Every row comes from one small tree of marks. The marks that hang from a mark follow it in brackets, in alphabetical order. Every link used is in the known rows. Which tree was each row made from?
Known rows
J{W{M{D{C G}}}}: [  2.6 -18.8   7.3   8.6  -3.3 -21.3 -27.4  23.9   2.1 -48.3  15.7  -2.5
 -23.8  -5.8 -10.2 -22.3 -52.7  23.4  -2.3 -17.7   5.8 -21.6 -15.5]
D{C G{W{M}}}: [ -4.1  -4.7   4.6  13.4  -1.4   2.3 -11.8  21.7  11.6 -41.8  15.6 -11.1
 -20.5   6.8  11.2 -16.0   2.9  39.7  17.7 -14.6  21.6 -10.9 -19.2]
M{D W}: [  0.9  -0.6  14.7 -17.9  -7.0 -17.2   0.7  -4.5 -15.8  -9.6   6.2   2.8
  -7.1  -0.9  -6.4  -5.7 -14.8  20.5 -21.5 -10.2  -6.9   1.7   6.4]
D{J}: [-31.1  -3.8  -7.0   2.7 -34.8 -11.4  10.7  18.7  -5.3  -1.1  10.9  -4.8
  -4.0  -3.6  -7.4  11.9  -3.5  18.6  -5.1  -7.5 -17.3   5.4   1.8]
J{W{G M}}: [ 22.8  12.4   5.3   6.6   0.2   2.7 -15.1 -20.3   1.5 -35.9  41.4   0.3
  -1.2   1.6   5.7  -2.5 -43.3  13.5 -13.2  20.5  -4.0  -8.7   0.4]
J{W{G}}: [ 16.4  -1.0  -1.4  -7.3  -4.3  -4.4  -6.0 -17.7   1.9  -9.5  36.9   4.8
 -17.5   6.9  11.5   0.6 -47.3   0.2 -13.0  19.8   0.9  -0.2  10.0]
C{W}: [-22.7   2.6  -8.7 -24.9   8.0  14.7  -0.6  28.9  11.6   6.0  -3.5  -0.1
   0.0  -3.9   2.1   5.8  -0.1  14.0  -7.4  -4.9  -2.8  16.4   7.8]
J{W{G{D}}}: [ 32.9  24.9   5.0   3.0  -6.8  -4.7  -9.4 -16.9   5.6 -12.2  33.4  -0.9
   3.7  -3.3  18.9  23.5 -44.9  -2.0 -19.1  19.6  -3.0   1.4   0.9]
G{D{C M} W{J}}: [ 34.7  -3.8  15.9  -4.5 -16.3  -3.9  -0.9  -5.7  15.8   3.1 -13.2  39.9
  -4.0   6.1  22.3 -18.1  -9.3 -17.6  -4.2   2.1  43.6   0.4  26.0]
M{D W{G J}}: [ 25.8  -8.6  26.9 -20.0  -1.0  -1.7 -19.9 -33.1 -10.4   1.7   4.6  15.0
   2.0  15.9  17.7  10.3 -31.5  10.2 -61.1   5.3   6.4   0.6  41.9]
V{G{W}}: [ 11.5  22.0 -12.2   8.9  11.3 -25.5   1.8  16.8   8.3   7.2   9.0 -10.7
 -30.0   7.5  13.5 -21.0   4.5  17.9  19.6  -2.8  12.2  23.7 -12.0]
G{V}: [ -7.5  19.5  -4.3  13.5   5.1  -2.7 -16.5 -23.2   3.2   9.6  18.8 -21.5
  12.7   5.7  17.8  15.2  15.3   0.9   9.4 -11.7   2.0   1.4  -4.0]
W{G{D V} J M}: [ 38.9  52.8  19.3  37.0  12.7  17.7 -50.3 -53.1  13.0  -8.2  17.4 -19.2
  59.5   8.5  43.9  50.3   6.5  -0.1 -35.9   6.0   7.5  -6.6   8.9]
C{W{G{V} M{D}}}: [ -1.0  14.8  14.1 -26.4  -1.5  -3.9 -40.4 -17.6  18.4  15.5  13.4 -17.8
  12.4  14.0  23.8  24.9 -14.9  19.6 -30.8 -24.5  -2.9  13.3  24.0]
W{G{V} J M{D}}: [ 34.8  10.0  24.9  13.9   1.2  -2.1 -57.6 -47.7   9.2   8.2   3.0  -5.0
  26.0  22.1  31.6  15.3 -16.4  -3.4 -42.3 -11.9   9.9  -8.7  31.8]
W{M{D{C G{V}}}}: [ -9.0  -3.5  12.8  13.9   0.7 -20.6 -42.1  -8.2   6.6 -17.1   8.5 -30.4
   1.7   6.9  10.1   9.9  -4.4  21.3  -0.8 -41.6   9.2 -17.9 -12.0]
M{D{J} W{G{V}}}: [-25.4   9.3  13.3 -17.4 -41.2 -30.8  -8.4 -34.3 -15.0  11.9  47.5 -24.9
  -3.9  14.3  17.5  40.0 -17.7  38.8 -36.4 -22.1 -19.9  11.1  23.7]
D{C G{V} J M}: [-53.7 -16.4  -9.2  -5.4 -44.4 -34.5   6.0   1.0   9.4   7.2  27.2 -32.4
 -17.0   2.1   6.9  22.6   5.1  18.1   9.1 -36.4   0.7  -1.4   0.0]
G{D}: [15.6 26.1  4.7 10.6 -2.9 -1.3 -3.9  0.0  4.3 -3.1 -3.3 -4.7 21.5 -9.1
  7.9 22.9  2.4 -2.7 -5.2  0.7 -4.1  1.6 -9.7]
W{G{V} M}: [ 11.4  28.4  10.6  11.8   3.5   3.5 -29.9 -51.9   6.6  -3.8  34.4 -26.5
  23.9  13.3  26.1  30.7   3.8  10.5 -11.9  -3.7   0.1  -4.4   3.5]
V{G{D{C{W} M}}}: [  3.4  20.0  -3.1 -37.5  13.9 -28.4  13.8  14.7  14.8  24.6 -13.7   2.9
  -5.5 -17.6  -1.5  17.2  -7.9  -1.6  -5.8 -12.8  13.6  31.0   4.3]
M{D}: [  8.8 -15.8  10.9 -12.2 -13.6 -20.9 -11.9   5.5   0.1  12.9 -16.7   9.2
 -11.6   4.6  -3.8 -12.5 -19.1  -6.1 -11.8 -16.9  -0.2   0.1  11.3]
M{D{C} W{G{V}}}: [  6.9  -5.6  28.8 -32.9   0.7 -17.6 -17.3 -63.4 -17.0   9.7  36.1  -2.0
  -7.4  19.1  18.6  29.6 -27.5  15.4 -30.8 -20.8  14.5  -2.3  27.2]
W{G}: [ 14.7  -5.0   9.5 -15.5  -5.5   0.3  -3.2 -26.9   3.6  12.3  11.6  -1.2
  -5.6  12.8  15.4  18.2 -15.9  -1.3 -20.7   6.5   2.4   3.7  18.5]
J{W{M}}: [ 10.1  18.7  -4.5  23.2   3.7   1.8 -10.5   7.7  -2.4 -47.3  29.9   1.5
   4.0 -11.9  -9.2 -19.9 -28.7  15.0   7.4  13.8  -6.2 -11.9 -18.6]
M{W{G}}: [  3.8  10.7  13.2 -22.6   2.8   4.8   8.8 -37.1 -13.1 -11.1  34.5  -6.8
  -0.4   7.2  10.9  25.1 -11.5  24.8 -30.4  12.1  -4.3   4.7  14.5]

Which tree is each row?
[-45.0  -2.1 -25.5  21.3 -35.6 -19.5   2.2  49.0   4.7 -35.0  40.4 -29.3
 -25.0 -10.4  -3.5   3.9 -28.7  39.0   4.4  -5.2 -24.4  -0.2 -22.4]
D{G J{W}}
[  4.9  56.6   8.2  -3.3   9.6  16.4 -33.4 -24.0  21.6  -0.5  27.4 -32.2
  44.5  -0.2  35.6  58.3   8.2  22.6 -24.7  -7.2  -5.6  14.9   2.7]
C{W{G{D V} M}}
[-10.5  16.0 -11.1   1.7 -56.9 -34.5  22.0  21.1   5.6 -14.1  28.0   3.4
  -4.9 -20.5  -7.4   2.6 -34.9   4.0   0.1   4.5 -19.5   6.5  -4.1]
G{D{J{W} M}}
[  1.6  13.1   7.4  40.4   4.3  -6.0 -61.3   0.2  16.9 -15.7  -4.0 -34.4
  23.7   8.9  26.3   5.2   6.6  16.7 -20.2 -27.1   2.7 -14.5  -2.1]
W{J M{D{G{V}}}}
[-19.1  26.0  -8.8  21.8 -25.3 -18.9  -8.7  -3.8  -6.4 -19.3  51.0 -10.2
  10.1 -12.2   7.8  33.8 -29.7  15.0   8.8 -12.3  -3.5  -2.3 -14.9]
G{D{C J{W}} V}
[-14.5  -1.5   6.9 -23.7  19.4  20.8  -7.3  16.4   4.3 -21.3  -0.9  12.6
   8.4  -8.2  -9.7   4.4  -7.4  22.1  -6.7  -8.7  11.1   0.9   3.7]
D{C{W{M}}}
[-42.0 -16.1 -14.3  -3.9 -67.8 -34.1  21.6  44.6  22.3  -2.7  18.9 -20.4
 -42.3   6.6  10.4 -19.1   4.2  35.8  14.0 -20.2  -4.3  13.5  -0.3]
D{G{W} J M}
[-16.4  15.9  -3.0 -27.3   8.2  11.9 -21.1 -21.2  17.7  29.0  26.8 -23.5
   7.5  14.7  33.3  38.3  -0.5  12.7 -18.9  -9.1   1.7  20.4  22.3]
C{W{G{V}}}
[ -9.5  42.5 -13.2  20.2 -15.1 -37.8   7.7  22.6  -1.1   6.9   7.8 -28.5
   8.8 -17.1  -0.8  37.8   3.4  20.7  -5.8  -8.9 -22.2  24.9 -19.9]
V{G{D{J}}}
[-34.0  -1.8  -9.7   2.4  29.1  24.0 -39.3  15.8  20.2   1.3   4.4 -22.0
  11.5   6.7  30.9  27.3   9.9  19.0 -13.8 -22.2  23.0   3.6  10.3]
D{C{W{J}} G{V}}
[ -3.8  38.6   2.8  27.3 -44.5  -8.3   0.2  29.8   8.3 -32.7  22.1  -8.8
  12.0  -6.4   8.9   8.0   6.3  40.5   5.7  -6.3  -9.9   7.3 -18.4]
G{D{J} W{M}}
[ 24.1  16.3  12.4   7.0  -9.6 -21.1 -43.3 -37.0   4.6 -13.3  43.5 -11.8
  -0.2  12.1  19.5   0.7 -47.3   8.3 -16.5  -7.9  -2.2  -7.4   7.7]
J{W{G{V} M{D}}}
[ -4.2  50.8   8.9  24.6 -32.9  -9.4 -21.8 -32.5   6.1  -8.5  41.8 -38.2
  40.7   1.0  26.4  65.2   3.9  27.1 -22.4 -10.7 -21.1   4.4  -4.6]
W{G{D{J} V} M}
[  3.2  35.0   0.0  28.1  -2.0   2.2 -24.3 -11.4  11.3 -20.4  32.9 -19.6
   8.4  12.1  26.0 -11.8  21.8  25.2  25.5 -10.9  12.9   0.3 -13.6]
G{V W{M}}
[ 16.9   8.3  15.8  -7.0  12.9  19.8  -8.4 -38.5 -10.6 -11.8  20.4   5.5
  14.6  11.8  20.7  22.6 -11.7  15.3 -49.3  21.5   7.4   0.5  29.2]
M{W{G J}}
[ 10.2  -5.8  12.1  27.7  -0.6  -3.4 -44.3  23.0  14.6 -25.3 -23.0 -13.0
  10.3   3.1   9.4  -9.3  -8.0  16.7 -28.9 -15.4   1.4 -14.6   2.0]
W{J M{D{G}}}
[ 23.6  13.8   7.0  30.5   3.7  20.0 -24.6   9.0  11.4 -29.9   0.2  15.1
   9.9  10.7  18.9 -30.2   6.5  17.0  -2.5   9.9  20.9  -5.2   5.3]
G{W{J M}}
[-17.1  32.2  -6.1   7.4 -63.8 -34.2   7.6   1.7  18.3  14.8  30.8 -16.7
  -0.8   2.9  26.8  10.7  15.8  15.1  17.7 -21.2  -1.3  18.1   0.2]
G{D{J M} V W}
[-15.0   3.7   6.6   0.6 -29.2 -13.4  10.8   8.8  -8.1  -5.8   7.1   6.5
   8.7 -11.5  -5.4  36.2 -12.0  11.5  -8.7 -13.2  -2.9   0.5  -2.0]
G{D{C J}}
[ -5.3  -5.1  10.1   7.0   2.3  -4.5 -23.8  14.9  -2.2 -21.6  -3.2 -14.9
  -0.5   2.9  10.5  -0.3  -8.2  30.4 -38.1 -10.1  -1.2  -5.6   7.4]
M{D{G} W{J}}
[  4.1  -5.1   3.0 -26.3  13.5  30.3 -20.2  -0.1  17.3  16.9  -6.8  12.2
   9.2  13.0  26.2  21.6 -17.0   4.0 -46.3  10.7  10.3  15.3  42.0]
C{W{G J}}
[-12.9  -0.2  -0.1   1.6  -3.7  -1.9   4.4   2.6   5.3 -22.9   7.4 -16.0
   1.3  -3.0   9.7  -2.3   9.3  21.7 -25.3   3.8   2.3  -2.7   8.7]
D{G M{W{J}}}
[ -3.5  13.8   0.4   4.2  22.5  35.3 -26.4  24.9  13.9 -20.1 -13.2   8.4
  31.3  -5.2   5.9   0.0   4.0  16.6 -26.6   5.2   3.9   4.4  13.5]
C{W{J M}}
[ -9.4  12.8  -1.4  -5.5 -68.5 -31.6  24.6  24.2  16.1   5.6  12.1   4.5
 -13.5  -3.3  10.4  -4.3   0.0  14.3   7.4  -8.8  -3.0  18.5   4.3]
G{D{J M} W}
[-23.1  41.8  -6.3  25.6 -31.0 -16.0  -9.6  -2.9   2.8   5.8  26.7 -32.2
  29.8  -6.6  16.8  49.5  15.3  15.9  -0.1 -18.3 -18.9   7.9 -13.1]
G{D{J} V}
[ -3.7  16.2  -2.2  12.4 -34.1 -52.7  -7.6  38.2   3.4  -5.0   8.9 -11.2
 -29.2   3.0  -3.8 -24.8 -12.6  43.8   3.4 -24.8  -9.0  21.7  -8.1]
V{G{W{M{D{J}}}}}
[ -3.2  29.8  10.1  -8.6   7.0   1.9  -8.4 -59.0 -10.3  -1.3  53.5 -28.9
  12.4  13.5  28.1  40.4   4.9  25.4 -20.7   0.2  -2.4   5.1   9.8]
M{W{G{V}}}
[ 25.0  33.9   2.0  -3.6 -22.0 -25.1 -10.8 -47.9  17.4   8.3  47.7 -14.1
   6.6   2.0  31.8  22.0 -31.7 -15.2  -6.9   6.5   1.6   4.5   9.5]
J{W{G{D{M} V}}}
[  3.6  31.7  13.8  11.0 -37.8  -7.0  -4.4 -11.2   3.0 -17.8  22.5 -16.2
  27.5  -4.7   9.0  50.4 -11.0  26.7 -31.9   0.9 -21.8   3.1  -0.4]
W{G{D{J}} M}
[-10.5 -33.0  11.6 -49.0   0.9  -6.5  -9.7  24.2   3.9  17.8 -21.1  26.0
 -19.7   1.2  -7.1  -5.7 -31.7   5.0 -18.0 -25.8  13.9   8.7  25.7]
M{D{C{W}}}
[ 18.6  12.3   7.1  12.5  10.6  12.9 -36.8 -51.0   8.6  20.5  16.7  -9.2
  21.5  22.4  41.1  30.1  -1.7 -10.6 -29.8   3.5  15.1   0.0  29.4]
W{G{V} J}
[ -2.8 -40.0  11.0 -29.9 -45.8 -36.4  -2.9  -3.5 -10.5   0.4  30.2  25.1
 -41.2   8.3  -5.9   1.5 -83.0   8.4 -28.1 -11.1  -0.1  -1.9  30.0]
M{D{C J{W{G}}}}
[-11.5   2.5  -3.1  13.2 -21.5 -28.3 -34.9  16.2  23.0   7.6  15.6 -36.7
 -28.4  21.9  36.4 -12.8   5.8  26.1  15.8 -37.9  10.7   5.3  -7.9]
M{D{G{V W}}}
[-39.1 -18.4  -7.6 -26.7  13.5  11.9  -4.0  38.9  15.0  -8.0  -1.8 -13.4
 -15.7  -2.6   4.5  15.5  -4.1  27.4  -5.4 -19.5   9.8   7.3  -1.2]
D{C{W} G}
[-24.1  -2.1  11.3  -5.5   4.1 -21.9 -20.8 -16.2 -10.1 -13.9  28.0 -31.7
  -9.1   6.5  12.6  19.8  -4.6  35.5  -9.1 -36.5   7.1  -7.9  -5.9]
M{D{C G{V}} W}
[-45.5 -35.6  -4.7 -17.9 -49.6 -32.0  23.0  21.8   6.5  -1.6   8.3 -10.3
 -29.7  -3.6  -9.2   7.0 -10.4  18.0  -0.2 -25.4  -1.3  -1.7   4.1]
D{C G J M}
[ 28.8  33.8  -3.5  37.5  25.6  -5.2 -24.5  12.4  10.4 -18.9  -0.2  -2.9
   1.7   6.2  17.1 -26.6   8.4  20.6   1.2   7.6  19.4  10.7  -6.3]
V{G{W{J M}}}
[ 12.7  -3.0  18.1  -2.7   4.4  -1.6 -16.3  -6.3 -13.4 -10.4  -7.4  16.6
   7.8   3.0   2.9  -8.6 -15.4  11.1 -39.8  -0.5   3.8  -2.8  23.5]
M{D W{J}}
[ 21.2  40.5   9.7   8.0  -1.7  -3.7 -24.0 -49.4  11.1  18.4  26.9 -27.6
  27.6   9.2  39.2  56.5   2.3  -3.1 -16.9  -3.8   0.3   6.7   4.8]
W{G{D V}}
